Each row was made from one small tree. Brackets hold a mark, then the marks that hang from it, in the order of their numbers. Every link used is in the known rows. Write each row's tree.
Known rows:
{q_722 q_366}: [-11.0   9.3  -4.5   0.8  -9.1   3.0  -2.0   9.5  -1.9 -19.0 -19.9   6.5
  -5.1   2.4  37.0   4.0   1.5  -1.1  -3.5  12.9  14.2 -14.4 -12.9 -17.7
  16.0 -26.5  -5.9 -30.1   0.6]
{q_85 {q_290 q_658} q_366}: [  3.4  -0.7   4.1  -4.1  -8.5  -4.0  10.0   5.1 -15.8   3.7   8.4  -0.7
   8.9   6.3 -48.4   2.6  11.6  -5.4 -37.6   4.1 -20.2 -10.2 -10.9  -5.0
  16.0   9.6  18.1 -27.4  -2.3]
{q_366 q_85}: [  2.0  10.2 -22.2 -10.4 -16.0  14.1   1.6  12.0  11.1  15.3  -1.6   5.5
 -15.4   4.2  36.3  -4.6  -6.5   2.8 -19.7 -13.9  11.1  -8.2  -1.2  -5.4
  21.2 -44.6 -21.3 -30.8 -13.0]
{q_163 {q_639 q_658 q_798}}: [  4.6   2.1  -3.6  10.6  22.9  20.9 -11.0  -8.8   4.8  -2.5   1.6 -11.5
 -18.8  -8.8  36.6   6.8 -12.1   1.8  28.5   0.7  -0.9 -31.9  -7.2   0.5
 -10.3  -2.1  -0.2   8.5  -3.3]
{q_639 q_658 {q_798 q_85}}: [ -8.2   4.0  -6.5  -2.5   9.4  25.6   0.8  -6.6   3.5   1.6   3.4  -3.6
 -10.2  -7.1  55.8   6.7  -8.1   0.0  21.8  -9.1  33.9 -11.3 -24.3   1.3
  13.6   3.2 -13.0   8.7  -1.6]
{q_290 q_85}: [-18.0   8.5 -24.2  -5.7  -2.2   1.3   1.1  16.0  18.1 -18.1  -4.6   8.4
  -6.8  -1.3  11.6  -4.0  -4.7   2.4 -27.5  -2.3  12.1  -2.9  -6.5 -10.6
  29.3 -30.2 -23.4 -44.4  11.7]
{q_85 q_290 q_798}: [ -3.9   3.0   9.4   8.1  -4.6  -2.8   1.4   6.0   8.6  -2.9  -0.2  -5.9
  -8.2   3.2  -7.0   0.5   4.9  -3.2  -7.6  -2.6 -20.0 -14.6   3.9   0.8
   4.2  -2.5  13.0 -25.2 -10.6]
{q_658 {q_639 {q_798 {q_85 q_290 q_366}}}}: [  5.0 -12.7 -23.9  -0.5 -15.3  -3.1  -6.3  -6.8  -3.5   2.4   4.7  10.1
  13.9   5.9   2.9  -4.8   0.2  -0.5  -5.9   9.5   3.3  10.5   2.3   9.0
 -10.8  30.3  11.5  19.2  -0.3]
{q_798 {q_85 q_290 q_366} {q_639 q_658}}: [ -3.0   0.4 -13.0   1.4  14.3  -3.7 -10.6  -0.1   0.6   4.9  -1.1   6.2
  14.2   1.2   8.2  -0.2   0.5  -1.7  -9.2   2.2  10.1  21.0 -10.9  21.8
  12.5  -4.8   9.1  15.6  -1.1]
{q_163 {q_639 q_658 {q_798 {q_85 q_290 q_366}}}}: [ 16.8  -4.7  -2.8  14.6  19.8   7.9 -15.3 -16.2  -9.7  -3.4   7.6  -0.9
  11.7   1.0   8.2   1.0   4.7   3.1  -4.0  11.9   0.7 -18.5 -23.4   7.9
 -12.9  17.5   4.8  29.8 -10.7]
{q_658 {q_639 q_798}}: [ -5.7  -6.6 -26.1  -3.8  -9.2  10.5   0.2  -0.6   8.9   1.7   0.9   1.6
 -14.9  -4.3  30.9   0.6 -16.7   0.2  24.0  -2.4  -0.8  -4.5  20.7  -2.5
  -8.6  14.3   6.8  -1.1   7.8]
{q_290 {q_85 q_798} q_658}: [-11.7   4.8  21.3   2.9   4.1  -0.1  13.4   6.2   3.3 -17.1   3.5  -8.1
  -5.4 -11.3 -27.5   5.4   9.3   1.9  -6.8  -4.7   8.0  -7.0   1.4 -18.2
   8.3   4.0 -20.1 -32.6  13.3]
{q_85 q_290 q_366}: [ -1.1  -1.0 -16.8  -1.1  -8.1  -7.2  -0.7   9.6  -4.3  -0.3   3.2   9.3
   8.0   7.5 -15.6  -2.2   1.1  -5.1 -39.4   6.9 -19.2  -8.3  -8.4   3.7
  22.3  -2.2  21.4 -29.2  -8.7]
{q_639 q_658 {q_798 {q_85 q_290}}}: [  2.2   7.9   0.2   0.7   5.9  19.5  -1.7  -8.2   5.4  -2.9   1.5  -7.2
  -1.9   2.8  27.4   2.0  -1.6  -2.3  15.2  -8.9   4.3  -9.2 -28.2   6.3
  14.4   6.1  -2.2  18.7  -8.5]
{q_722 q_366 {q_639 q_658 q_798}}: [ -8.4   1.3  12.3  -4.3  11.9   0.4   3.1  -6.4  -8.0 -19.5 -13.9   3.9
  -3.6  -0.1  37.5   1.0 -14.2  -9.7  31.4  12.6  11.0 -19.0 -16.7 -11.1
  -3.2  16.9  10.1  23.9   7.0]
{q_366 {q_85 {q_290 q_658}}}: [ 16.1  12.4   5.3 -10.1 -15.7   8.3  12.6   3.6  -0.3  15.9   1.2  -6.3
  -9.4  14.0 -25.7  -4.7   9.8  -0.4 -22.9 -19.9 -17.9  -4.9  -7.8  -6.4
  14.1 -33.1 -14.6 -22.1 -13.7]
{q_798 {q_85 q_290} {q_639 q_658}}: [ -7.8   8.7 -13.1   1.9  12.1   3.9 -10.7   0.5  15.6   6.9  -5.6  -8.4
   0.4   1.0  18.8   0.1  -2.5   0.5   9.2  -9.3   7.9  17.5  -7.8  18.8
   9.6 -30.0  -3.2  10.8   2.5]
{q_658 {q_639 {q_798 q_85}}}: [ -6.9  -7.8 -30.7  -3.9 -15.6  10.9  -3.5  -3.1   6.1   7.3   0.4  -0.2
  -8.9  -6.1  41.7  -2.2 -10.8   2.2  20.6  -0.6  28.6   5.2  10.2   1.6
 -12.5   6.3 -12.3   6.6   8.4]
{q_658 q_639}: [-11.4  -0.1 -32.6  -4.2 -10.7  -1.7  -2.4  11.8  12.5   8.5  -0.2  -2.4
 -13.3  -2.2  19.2   0.7  -6.1   0.8  -1.7  -1.7   4.0   0.2  22.7  -0.4
  -0.3 -13.3   4.5 -29.0   4.7]
{q_639 q_658 {q_798 {q_85 q_290 q_366}}}: [  5.4  -0.7   1.5   2.2   6.2   9.6  -3.5  -8.6  -6.7  -4.6   8.8   5.8
  11.9   3.8  15.4   2.3   2.0  -0.9  -4.8   1.1   6.3  -8.1 -30.1   8.4
  15.6  29.6  11.4  23.6 -10.5]
{q_163 {q_639 q_658 {q_798 {q_85 q_366}}}}: [  6.1  -5.4  -9.1  10.0  19.4  13.6 -12.4 -11.3 -10.7  -1.3   8.2   2.1
   5.5 -11.5  36.0   5.5  -1.6   6.3   6.1  11.9  28.1 -19.0 -17.5   4.2
 -10.5  16.3  -3.7  22.2  -5.3]

Write each row's tree:
[-13.8  -8.9  11.2   7.5  27.3  -2.8  -4.5  -0.1   0.0   2.7   4.7   3.5
   3.5 -19.0  19.2  10.2  -7.6   1.4  17.1   5.5   5.1   3.0  12.6  13.4
   5.0  25.1  24.6   5.9   2.6] -> {q_85 q_366 {q_798 {q_639 q_658}}}
[  4.9  -3.8   4.5  -6.1 -11.5   7.7  10.9  -7.5 -20.9   4.0   9.9   1.8
  15.1   4.6 -27.4   0.7   8.2  -1.6 -16.4   4.7   5.7  -2.8 -24.3  -4.1
   4.2  28.7   3.6  11.3   1.2] -> {q_639 {q_798 {q_85 {q_290 q_658} q_366}}}
[ -3.6  -5.5 -10.0  -7.0 -14.8  14.5   8.2  -7.4  -5.3  12.3   6.3 -10.6
  -9.3  -7.9   7.6   4.1  -0.7   2.2  22.8  -1.9  27.0   7.4   8.5  -7.8
 -18.0  15.6 -15.5   9.5  12.9] -> {q_290 {q_658 {q_639 {q_798 q_85}}}}
[ 19.5  10.3  19.4  -4.2   4.9  -3.7  -2.5 -10.4  -1.8 -11.1 -14.6   5.8
  -0.5  17.5  20.0 -10.3  -7.4  -7.2  22.2  -5.2 -16.4 -10.5 -19.7  -4.6
  -1.2   0.5  -0.8  42.8 -12.4] -> {q_722 {q_366 {q_85 q_290}} {q_639 q_658 q_798}}
[  3.2   4.2  -7.1   9.3  19.1  22.6 -11.4 -11.9   1.4   0.2   2.8 -11.2
 -11.8  -9.1  47.3   7.2  -3.8   6.7  23.8   0.0  28.6 -21.3 -12.8   0.3
 -16.3 -10.5 -18.8  19.1  -2.8] -> {q_163 {q_639 q_658 {q_798 q_85}}}
[-16.6  -9.8  12.8  -0.2  12.9 -13.3   5.5   4.7  -3.9 -13.0   3.7  10.0
  12.2 -15.1 -36.5   3.4   1.4   4.6  -5.6   9.0   7.9  17.3  15.2  -6.6
   0.2  21.0  -3.5  -7.0  21.9] -> {q_290 {q_85 q_366 {q_798 q_639}} q_658}
[ 11.8   4.1  24.2  -0.6  -1.6   0.5   5.0  -1.9   4.1  18.6  -0.6  -9.1
  -6.8   2.2 -29.7  -2.4   1.1   3.6  11.6 -17.2 -21.6  13.7  18.7   4.8
 -12.2 -18.8  -4.6   8.0  -5.1] -> {q_366 {q_85 {q_290 q_658} {q_798 q_639}}}
[-15.2  -2.9 -16.9  -1.4  14.3   3.6  -8.7   4.6   0.3  10.3   1.2   9.0
   8.4 -11.4  36.5   4.3  -4.2   2.3  -1.8   5.3  38.2  18.4  -6.1  15.5
  12.7  -6.9  -0.7   9.2   7.5] -> {q_798 {q_85 q_366} {q_639 q_658}}
[ 18.8   6.4  31.7   0.8 -10.3   3.9  13.3   0.0  -2.6  12.9   6.2 -12.1
  -9.8   7.8 -31.4  -1.4  12.3  -1.0  -9.0 -19.0 -20.5  -9.6   2.5  -5.8
   0.7  -9.9  -7.3 -14.0 -18.3] -> {q_366 {q_85 {q_290 q_658} q_798}}
[ 25.5   5.9  15.3  -3.0 -16.4  -5.7   1.2  -5.7  -7.0  -2.6 -12.6  -2.3
  -2.8  20.6 -21.1  -0.8  12.5   2.3   2.1  -4.0 -20.1   6.7   7.8 -12.8
  -7.5 -15.3 -13.1   5.6  -6.6] -> {q_722 {q_366 {q_85 {q_290 {q_658 q_639}}}}}
[-16.7   0.1  10.3   6.7  24.7   4.0  -6.0  -1.2  12.6   2.8  -2.5  -8.0
 -12.2 -18.1  30.8   7.5  -9.2   1.3  34.1  -7.8   3.8   3.0  15.0  12.1
   1.1   0.9  11.3   3.0   5.4] -> {q_85 {q_798 {q_639 q_658}}}
[ -8.9 -10.7   2.0   7.1   4.6 -16.1  -4.8   5.5  -0.7   0.8   2.2   7.2
  11.0  -4.3 -18.8   0.4  -0.9  -1.1  -6.3  12.0 -23.2  11.0  16.1  11.9
  -5.3  11.7  28.3   1.7   1.6] -> {q_85 q_290 q_366 {q_798 q_639}}
[-11.7  -1.7  -6.4  -7.9  -2.2  -4.1   9.9  11.0  -7.9 -14.9   8.8   9.3
   8.3  -4.4 -34.4   1.2   8.2   2.2 -41.1   6.9  11.3  -2.7 -10.3 -16.4
  26.7   3.9  -9.6 -37.5  15.6] -> {q_290 {q_85 q_366} q_658}
[  9.4   9.5   0.0 -10.0 -16.7 -18.0  -3.0   7.4  -3.2  -6.6 -15.9  12.9
   2.9  23.2   2.3 -15.6   0.1  -7.2 -20.0   1.6  -9.5  -2.5  -9.2  -9.8
  -1.9 -38.9  -7.3   1.2 -10.4] -> {q_722 {q_366 {q_85 q_290}} q_639}
[-20.4  -4.8 -33.9  -5.3  -6.3  -1.5  -9.8  11.1  -0.6  12.7  -2.3  15.2
   8.6  -9.6  26.5  -1.4  -5.1   1.0 -17.0  13.2  38.0  22.9   1.9   9.3
   5.7 -19.2  -4.3  -8.7   9.1] -> {q_798 {q_85 q_366} q_639}
[ 11.8 -14.1  -1.2  -6.9  -6.7  -2.3   9.8  -8.6 -15.4   4.7  10.2  -0.4
   6.5   3.8 -41.4   1.8  -1.5  -2.9   3.0   5.0 -27.9   2.3   9.9  -1.2
 -13.3  48.2  27.7  14.0   5.6] -> {q_85 {q_290 {q_658 {q_639 q_798}}} q_366}
[ 26.8  -1.8   0.3  -9.8 -16.2   8.2   7.1 -11.2   1.7  15.8   5.0  -8.3
 -11.1  11.1 -21.0  -6.7  -4.3   0.4  17.4 -16.0 -29.0   3.2  13.9  -4.4
 -16.1   8.4  -4.9  19.2  -7.0] -> {q_366 {q_85 {q_290 {q_658 {q_639 q_798}}}}}
[ -4.7   1.8  18.8   9.5  22.7  -4.5  -6.1  -4.1  14.8   0.0  -3.9 -11.9
  -4.3  -5.1   3.8   5.1  -6.0  -2.2  28.2 -11.4 -23.7   2.4  12.0  16.0
  -0.3   1.1  20.1  11.6  -3.3] -> {q_85 q_290 {q_798 {q_639 q_658}}}
[ -6.5  -8.2 -12.8  -6.7  -2.1 -14.7   6.4   6.2  -3.2 -10.4   9.6   8.3
   9.7  -3.1 -36.3   0.2   3.7   1.1 -28.1   6.6   8.6  12.0  13.4 -10.9
   8.7  20.4  -5.6 -22.6  21.5] -> {q_290 {q_85 q_366} {q_658 q_639}}
[ -4.0  -6.0  10.6   6.8  -3.3 -11.2   0.3   6.4  -6.0  -5.6   7.7   4.8
   9.4   1.4 -18.3   1.2   6.9  -4.4 -26.4   8.6 -20.4 -12.9   1.6   4.8
   7.8  21.9  27.6 -20.3 -10.9] -> {q_85 q_290 q_366 q_798}
[ 12.9  10.2  42.0   2.9  12.3 -18.0  -1.0  -6.4  -1.3 -11.3 -13.0   0.6
   0.9  13.1   7.5  -7.2   5.4  -7.0  10.4  -5.0 -11.1 -11.2  -5.0  -2.7
  -6.1  -2.7   1.7  24.0 -18.8] -> {q_722 {q_366 {q_85 q_290 q_798}} {q_639 q_658}}
[  9.5  -4.1  -0.2  -6.1  -8.9   5.6   9.8  -7.1  -1.6   6.1   4.8 -13.1
  -7.6   4.4 -30.8   0.4  -3.8  -2.6  20.3  -6.7 -30.4  -1.1  13.8  -3.0
 -16.8  23.4  12.2  10.4   7.1] -> {q_85 {q_290 {q_658 {q_639 q_798}}}}
[ -4.6 -15.0  13.3   2.0   5.1 -20.5   8.1   2.5  -5.0 -14.4  11.8   1.6
   9.2 -12.9 -42.1   2.4   9.3   5.7 -12.7   8.5   4.7   9.9  22.9  -9.6
  -5.8  43.4   0.1 -16.2  17.5] -> {q_290 {q_85 q_366 q_798} {q_658 q_639}}
[ 14.8   5.9  -1.3  13.7  15.5  14.2 -15.2 -13.4   4.1  -2.9   2.3 -13.8
  -3.9   3.6  19.2   1.2   0.8   1.7  16.9  -2.2  -0.2 -18.6 -21.5   7.4
 -16.1  -7.8  -8.4  27.1  -8.6] -> {q_163 {q_639 q_658 {q_798 {q_85 q_290}}}}
[-12.5   5.6 -28.6  -2.2  -7.5  -2.7  -8.1   8.3  14.1   8.7  -7.8   0.5
   0.5   3.1   8.9  -5.0  -1.7   0.0  -6.9  -1.4   8.3  22.5   0.6  12.0
   1.9 -41.1  -6.6  -3.2   6.2] -> {q_798 {q_85 q_290} q_639}
[ -9.8  -3.9  21.6   2.1   5.6  -7.6  12.6   6.1 -10.4 -19.3  10.4   4.8
   9.7 -12.6 -37.2   6.2  11.4   2.6 -26.4   9.4  10.1  -6.6  -1.5 -15.6
  14.5  29.6  -5.0 -29.8  12.2] -> {q_290 {q_85 q_366 q_798} q_658}
[  0.9   6.6  13.8   3.0  20.3   7.9  -4.0  -2.3  15.7  15.9  -3.8  -2.9
 -16.3 -10.8  41.8   1.9 -12.2   5.0  32.9 -18.3   4.6   7.3  16.6  11.5
   2.9 -18.1  -8.7  14.1 -11.7] -> {q_366 {q_85 {q_798 {q_639 q_658}}}}
[  2.5   3.8 -10.4  -3.0 -16.0  -5.0   5.6  -1.0  -2.1  11.3   2.6 -14.7
  -1.3   7.9 -33.2  -2.5  14.8  -4.1 -10.6  -6.6   6.4  13.7   8.4   0.3
 -10.6  -8.7  -7.3  -8.4   4.2] -> {q_798 {q_85 {q_290 {q_658 q_639}}}}
[  3.3  -5.9  29.2   2.9  -3.9  -9.6  12.7   2.3 -19.4  -0.2  12.6  -4.9
  10.0  -2.6 -54.1   5.2  15.6  -4.1 -23.4   7.3 -19.9 -12.3  -2.4  -5.1
   1.1  31.0  25.8 -18.7  -5.2] -> {q_85 {q_290 q_658} q_366 q_798}
[ -0.3   9.1  -8.9 -11.8 -15.3 -11.8  -1.9  11.1  -2.4  -4.2 -17.5  13.1
  -4.5  11.6  29.2 -10.4  -4.1  -6.6 -11.9   3.1  17.7  -6.6  -4.5 -15.5
  -1.2 -39.5 -16.5  -9.9  -3.8] -> {q_722 {q_366 q_85} q_639}
[-17.6   7.8 -19.7  -1.2  13.1   9.7  -6.3   2.7  13.9  10.3  -5.6  -2.3
  -6.8 -11.5  45.5   3.8  -7.5   1.9  17.9  -7.8  35.8  15.7  -2.4  13.4
  10.9 -31.1 -12.6   3.2   6.7] -> {q_798 q_85 {q_639 q_658}}
[-17.4 -12.9  -3.3   4.1   6.3 -10.0  -4.1   8.0   1.2   5.2   1.9  11.3
   5.2 -15.7   9.8   3.1  -8.7   1.7   0.0  11.9   4.6   7.3  20.1   8.0
  -3.8  12.3  19.4  -8.9   6.2] -> {q_85 q_366 {q_798 q_639}}
[ -1.2  11.0  -2.5  -5.1 -15.9   5.9   9.7   3.5  -6.3   8.2  -0.2 -13.7
   1.1   5.3 -27.5   2.1  16.6  -3.3 -23.6  -7.1  11.9   1.2 -17.1  -4.6
   7.4 -24.7 -11.7 -21.5  -0.6] -> {q_798 {q_85 {q_290 q_658}}}
[  1.2 -13.3  -7.7  -7.1   1.1  -3.1   8.0  -2.2  -7.7 -14.5   9.4   9.7
   7.9  -6.2 -27.0   0.8  -4.5   3.1  -3.1   6.8   0.2   8.8   7.3 -12.4
  -1.6  46.2  -3.1   3.1  21.8] -> {q_290 {q_85 q_366} {q_658 {q_639 q_798}}}
[ 30.1   1.1  19.7  -4.8 -13.6   6.4   4.1 -14.7 -10.4  -5.8 -12.6  -1.9
  -4.0  17.5  -9.1  -4.0   0.6   2.9  28.1  -0.6 -27.1   3.4   3.3 -14.9
 -15.8  11.2  -8.9  34.0  -4.3] -> {q_722 {q_366 {q_85 {q_290 {q_658 {q_639 q_798}}}}}}
[ -2.4 -10.0  23.7   3.6   5.0 -13.3   6.9   0.8 -11.1   5.8   5.3  -2.2
  11.8  -5.6 -51.8   3.5   5.4  -2.0  -3.5   6.8 -21.3  10.5  13.2   5.1
  -9.8  21.9  25.4   2.7   3.1] -> {q_85 {q_290 q_658} q_366 {q_798 q_639}}
[  0.4   4.3  19.2  -8.1 -12.9  -9.9  11.7  -6.2 -23.9 -12.2 -11.1  -1.7
  12.7  11.9 -22.4  -8.6   5.4 -10.1   7.3  10.4  12.4  -2.4 -24.2 -17.5
 -21.3   7.4  -6.7  28.8  10.8] -> {q_722 q_366 {q_639 {q_798 {q_85 {q_290 q_658}}}}}
[ 20.5  -0.6  22.4   2.0 -10.8  -5.6   8.6  -3.8   2.5  13.8   4.1 -14.1
  -7.2   8.1 -35.2  -1.7  10.7   2.7   4.4 -18.0 -25.4   3.6  27.4  -1.6
 -17.1   3.1  -1.4   0.4 -10.1] -> {q_366 {q_85 {q_290 {q_658 q_639}} q_798}}
[-22.6  -1.6  -6.9   4.1  11.3  -6.7  -4.7  10.2  24.4 -17.1  -4.4   5.0
  -4.1 -13.5   9.7  -0.7 -10.9   4.7   9.1   0.9   5.5  12.6  18.5  -1.0
   3.5 -16.7 -15.2 -13.6  19.1] -> {q_290 {q_85 {q_798 q_639}}}
[  6.2   1.5   4.0   2.2  -3.9  -2.8  -4.5   5.5  16.8  12.6  -4.9   0.8
  -7.3   3.1   5.8  -6.4  -6.3   2.5   8.2 -13.9 -23.0  12.9  18.8  12.7
  -7.4 -28.5  -5.0   6.5 -10.9] -> {q_366 {q_85 q_290 {q_798 q_639}}}
[ -3.5  -0.3 -19.7  -0.6 -14.5  -4.5  -4.0   8.5  -4.7   3.2   3.3  10.1
  14.1   8.3  -3.3  -4.5  12.2  -2.3 -44.4   9.9  13.4   2.0 -17.5   4.1
  18.2  -8.3   2.6 -21.7  -8.2] -> {q_798 {q_85 q_290 q_366}}
[-10.8  -1.1   3.0   7.3   3.8  -8.6  -3.8   5.4  15.6   0.0  -6.0  -6.3
  -3.9  -2.6  -6.9  -1.0  -4.5  -0.7  12.7   1.1 -24.8   7.3  18.0  11.1
  -8.7 -12.1  13.2  -3.5   1.5] -> {q_85 q_290 {q_798 q_639}}
[  9.2   2.7 -18.4  11.8  -7.6  11.3 -13.5  -7.7   3.0  -1.7   0.2  -6.3
  -1.7   5.3  11.7  -3.6   0.3   3.5   1.3   7.5   1.9 -11.9 -14.1   1.3
 -24.1 -21.4 -14.4  11.0  -4.9] -> {q_163 {q_639 {q_798 {q_85 q_290}}}}
[  8.7   5.1  22.7   5.4  -0.3  -6.9 -10.1   0.2   6.8  -9.3 -22.6   8.7
   0.4  10.4  15.8  -3.4  -0.5   5.5  20.5   2.3 -18.9  12.5  10.4   1.9
  -8.5 -25.2  -9.8  20.2 -10.6] -> {q_722 {q_366 {q_85 q_290 {q_798 q_639}}}}
